Each row was made from one path, in order. Every step used is in the known rows, and no mark comes twice. Write each row's path.
Known rows:
u > k > j > p > w: 13, 42, -9, -5, 7, -23, 4, -25, 8, 4, -16, 21, 3, 0, 20, 14, 4, -31, 31, -11, 1, -12, 18, -32, -23
d > k > w > p > j: -10, 8, -21, 3, 54, -24, 29, 42, 11, 15, -17, -34, 12, -5, 9, 18, -24, 44, 36, 14, -18, -12, -4, -8, -14
p > j > h: -8, -6, -10, 30, 22, -7, 16, -29, 23, -26, 25, -27, 4, -22, -7, -21, -24, 11, 18, 12, 2, -13, -18, 15, -10
w > p > j: 14, -4, -7, 22, 21, -10, 23, 13, 26, -4, 11, -29, 2, 7, 7, 5, -32, 40, 18, 0, -3, -21, -7, 10, -14
u > m > j > k > w > p: -14, -13, -23, -31, -6, 32, -20, 13, 7, -22, -19, 13, 35, 5, -18, -10, 6, 13, -28, -5, -1, 17, 22, -28, 2
u > m: -25, -38, -2, -9, -15, 4, -4, -17, 20, -18, -5, 8, 27, -13, 7, -12, -4, 25, -11, 8, 3, 0, -15, -15, 39
d > k: -19, -13, 10, -4, 12, -31, 9, 20, -8, 8, -2, -13, 14, -7, 16, 4, -12, 22, 27, 24, -3, -16, -7, 8, 45
m > u > k: -17, 5, 30, 15, -17, -7, 1, -4, -29, 30, 16, 27, -11, -10, -8, -16, 15, 3, -5, -11, 18, -6, -38, 11, 10
h > j: 0, -26, 22, -4, -4, -13, 23, -12, 20, -16, -6, -7, 5, 11, 30, -5, -17, -10, -2, -12, 0, 0, -3, 42, 13
j > m > u > k: 4, 6, 23, 13, -21, 7, -14, 9, -35, 25, 24, 13, -35, 3, -13, -7, 21, -12, -32, -5, 6, 16, -13, -3, 3
m > j > k: 2, -13, 5, -22, -33, 12, -22, 11, -6, -25, 12, 10, 11, 2, -27, -15, 4, -25, -12, 11, 15, -1, 16, 18, 32
w > p: 11, -7, 7, 14, 4, -13, 13, 10, 5, -12, -1, -18, 11, 21, 16, 2, -17, 34, 3, -3, -7, -13, -14, 12, 21
k > w > p > j: 4, 1, -23, 10, 33, -3, 22, 19, 27, -9, -13, -27, 10, 0, -1, 4, -14, 25, 12, 1, -13, -1, -17, 6, -16
h > j > m > u > k: 6, -2, 38, 8, -13, 7, 7, -2, -21, 25, 19, 15, -39, 16, 16, -3, 8, -21, -37, -29, 7, 21, 3, 18, -27
u > k: -14, 1, 13, 9, -10, -8, 13, 4, -1, -2, 7, 20, -12, -14, -2, -11, -4, -6, 15, 0, 14, -6, -32, 23, 30
d > k > w > p > j > m: 11, 11, -27, 2, 50, -8, 13, 51, 5, 9, -9, -48, -10, 6, 7, 28, -21, 29, 7, 16, -26, 10, 20, -18, -25
u > k > w > p > j > m: 16, 24, -23, 15, 33, 16, 16, 34, 15, 0, -1, -15, -40, 1, -7, 11, -10, 0, -3, -6, -9, 20, -7, -4, -41
j > p > w: 28, 16, 4, 4, -10, -24, -18, -19, 18, -20, -1, -6, 14, 6, 10, 1, -13, -16, 14, -13, -1, -12, 28, -11, -22
p > j: -1, -16, -9, 9, 4, -6, 13, 4, 29, -13, 12, -17, 0, -16, -6, -5, -19, 6, 19, 12, 3, -14, -15, 18, 8
j > k > w: 11, -22, 3, -27, -15, 21, -8, 9, 15, -35, -34, 10, 13, 8, -42, -17, 18, -12, 0, -1, 3, 18, -19, 15, 27
u > m > j: -40, -23, -19, -14, -18, 7, -21, -4, -5, -10, 15, 10, 32, -30, 14, -13, 1, -3, -28, 19, 6, -2, 12, -17, 42
p > j > m > u > k: 9, 8, 10, 21, -5, 10, -4, 14, -10, 31, 38, 4, -42, -9, -17, -5, 5, -6, -17, -3, 11, 7, -10, -3, -30
p > j > m > u > k > d: 0, 3, 8, 19, -23, 19, -23, -9, -11, 24, 42, 7, -49, -29, -15, 10, 14, 0, 3, 1, 11, 2, 13, 15, -37
m > j > k > d: -2, -15, 4, -21, -51, 22, -41, -10, -9, -28, 15, 13, 3, -20, -22, -2, 11, -17, 12, 16, 16, -7, 37, 38, 24
m > j > p: -6, 17, -17, -6, -8, -8, -26, 6, -15, -2, 18, -2, 8, -2, 22, -3, -16, -62, -20, 7, 0, -12, 37, -1, 26

Write each row's path:
-21, -32, -7, -31, -35, 26, -29, -6, 7, -26, 5, 23, 29, -10, -20, -20, 1, -2, -22, 7, 19, 4, 23, -19, 30 | u > m > j > k
-14, 34, 2, -2, 5, -8, 2, -15, -33, 48, -7, 30, -6, 12, 13, 2, 11, -40, -5, -8, 1, -10, 2, -33, 10 | m > u > k > j > p
19, -26, 7, -8, -14, 14, 4, 0, 43, -25, 4, -3, -4, 7, -41, -13, -16, 9, 22, -1, 16, -6, -1, 19, 0 | p > j > k
12, 24, 5, 14, 9, 14, -6, 26, -35, 28, -2, 6, -27, 17, -7, 4, 26, 3, -38, -14, -11, 28, -19, -14, -24 | j > m > u > k > w > p
-7, 20, -19, 15, 34, -1, 33, 24, 22, 6, -8, -1, -14, -11, -8, -2, -13, 16, 25, -13, -1, -4, -31, 10, -29 | u > k > w > p > j
-16, 0, -16, 5, 22, -8, 16, -40, -6, -24, -10, -14, 24, -7, 14, -7, 6, -1, 10, 27, -11, -3, -20, -6, 34 | k > j > h
13, -38, 35, -22, -39, 16, -3, -36, 30, -36, -8, 12, -7, 11, -2, -5, -10, 0, 23, -19, 13, 1, 28, 64, -1 | h > j > k > d
31, -19, 6, 6, -14, 19, -5, -10, 39, -25, 8, -13, -10, 11, -23, 13, -24, 47, 45, -5, 9, -17, 26, 30, -31 | w > p > j > k > d
-21, -1, 27, 14, -36, 2, -18, -22, -30, 25, 22, 31, -20, -28, -4, -6, 25, 8, 17, -3, 17, -12, -20, 30, 8 | m > u > k > d
18, -22, 34, 0, -14, 5, -6, -5, -16, 12, 12, -12, -15, 27, 20, 3, 7, -16, -48, -18, -5, 22, 18, 15, -14 | h > j > m > u
8, 29, -13, -19, 27, -47, 0, -3, -1, 15, -26, -14, 28, 6, 34, 33, -9, -5, 44, 18, -18, -25, 44, -44, -9 | d > k > j > p > w
32, 6, 20, -1, -3, -29, 0, -29, 32, -18, -5, -5, 9, 18, 38, 8, -27, -26, 9, -34, -1, -7, 45, 13, -50 | h > j > p > w
-7, 1, 4, -17, 17, -16, -7, 21, -48, 42, -7, -20, 3, 14, 15, 31, 23, 9, -16, 37, -22, 4, 16, -44, 30 | d > k > j > m > u
13, -28, 17, -32, -9, 20, 13, -4, 31, -34, -37, 12, 8, 20, -15, -15, 1, -23, -7, -24, 4, 25, 3, 41, -1 | h > j > k > w
13, -29, 18, -16, -47, 21, -24, -22, 16, -36, -3, 10, -3, -1, -27, -2, 4, 12, 28, 3, 14, -6, 14, 41, 27 | j > k > d
27, 23, -17, -15, 6, -26, -6, -23, 11, -9, -23, -5, 25, 10, 22, 21, 1, -22, 23, 3, -12, -11, 33, -36, -11 | k > j > p > w
-25, 11, 11, 5, -6, 3, 1, 7, -30, 26, -8, 30, -6, -18, -19, -19, 37, -13, -10, -6, 5, 11, -47, 6, 8 | m > u > k > w
27, 4, -31, 7, 30, 15, 6, 33, 19, -15, -6, -41, -14, 12, -4, 16, -12, 9, -17, 4, -23, 19, 6, -7, -26 | k > w > p > j > m
0, 9, -13, -12, 4, 10, 12, 5, -14, 1, -12, 7, -24, 3, 10, 16, 18, -28, -5, 18, -6, 15, -6, -15, 33 | u > k > j > m
-22, 8, -7, -10, 7, -8, 28, -6, -6, 7, -17, 22, -3, -9, 10, 2, 12, -13, 24, 14, 2, -7, -34, -2, 44 | u > k > j
8, 43, 7, 1, -3, -24, -9, -26, -20, 38, -6, 28, 5, 1, 12, 14, 23, -22, 14, -16, 2, -13, 16, -44, -39 | m > u > k > j > p > w
-24, 11, 10, -2, -1, -7, 15, -11, -34, 37, -6, 31, -1, -6, 2, 0, 29, -6, 4, 6, 5, -5, -32, -14, 23 | m > u > k > j
-49, -12, -23, 6, 0, 10, -18, -35, -10, -24, 25, 3, 36, -37, 16, -29, -4, 0, -28, 20, 4, -1, 5, -21, 20 | u > m > j > h
33, -1, 2, 27, 11, 6, -5, 19, -5, 22, 29, -35, -18, 25, -1, 13, -9, 35, -29, -3, -10, 2, 14, -18, -40 | w > p > j > m > u
-30, -3, -26, -15, -11, 7, -34, -8, -4, -4, 11, 10, 26, -11, 25, -10, -18, -38, -36, 3, 3, -6, 44, -36, 25 | u > m > j > p
-2, 12, -28, 33, 50, -2, 23, -10, 23, -22, -2, -35, 13, -9, -2, -12, -19, 27, 11, 1, -15, 1, -21, 3, -37 | k > w > p > j > h
24, -10, 2, -13, 0, 13, 3, 14, 17, -30, -35, -2, 15, 33, -28, -7, 2, 20, -2, -11, -4, 14, -10, 9, 3 | j > k > w > p
-9, 23, -3, 25, 28, -1, 21, 21, -4, 39, 3, 6, -12, -8, -14, -5, 4, 23, 5, -18, 3, -1, -34, -3, -46 | m > u > k > w > p > j
9, -6, -2, -10, -6, 8, -13, -2, -37, 18, -4, -12, 1, 16, 5, 17, 35, -11, -36, 23, -16, 16, 5, -31, 25 | k > j > m > u
-11, 21, 13, 18, 12, -4, 10, 16, -29, 32, -9, 20, -4, 3, -8, -7, 21, 16, -10, -21, -2, 6, -40, -2, -15 | m > u > k > w > p
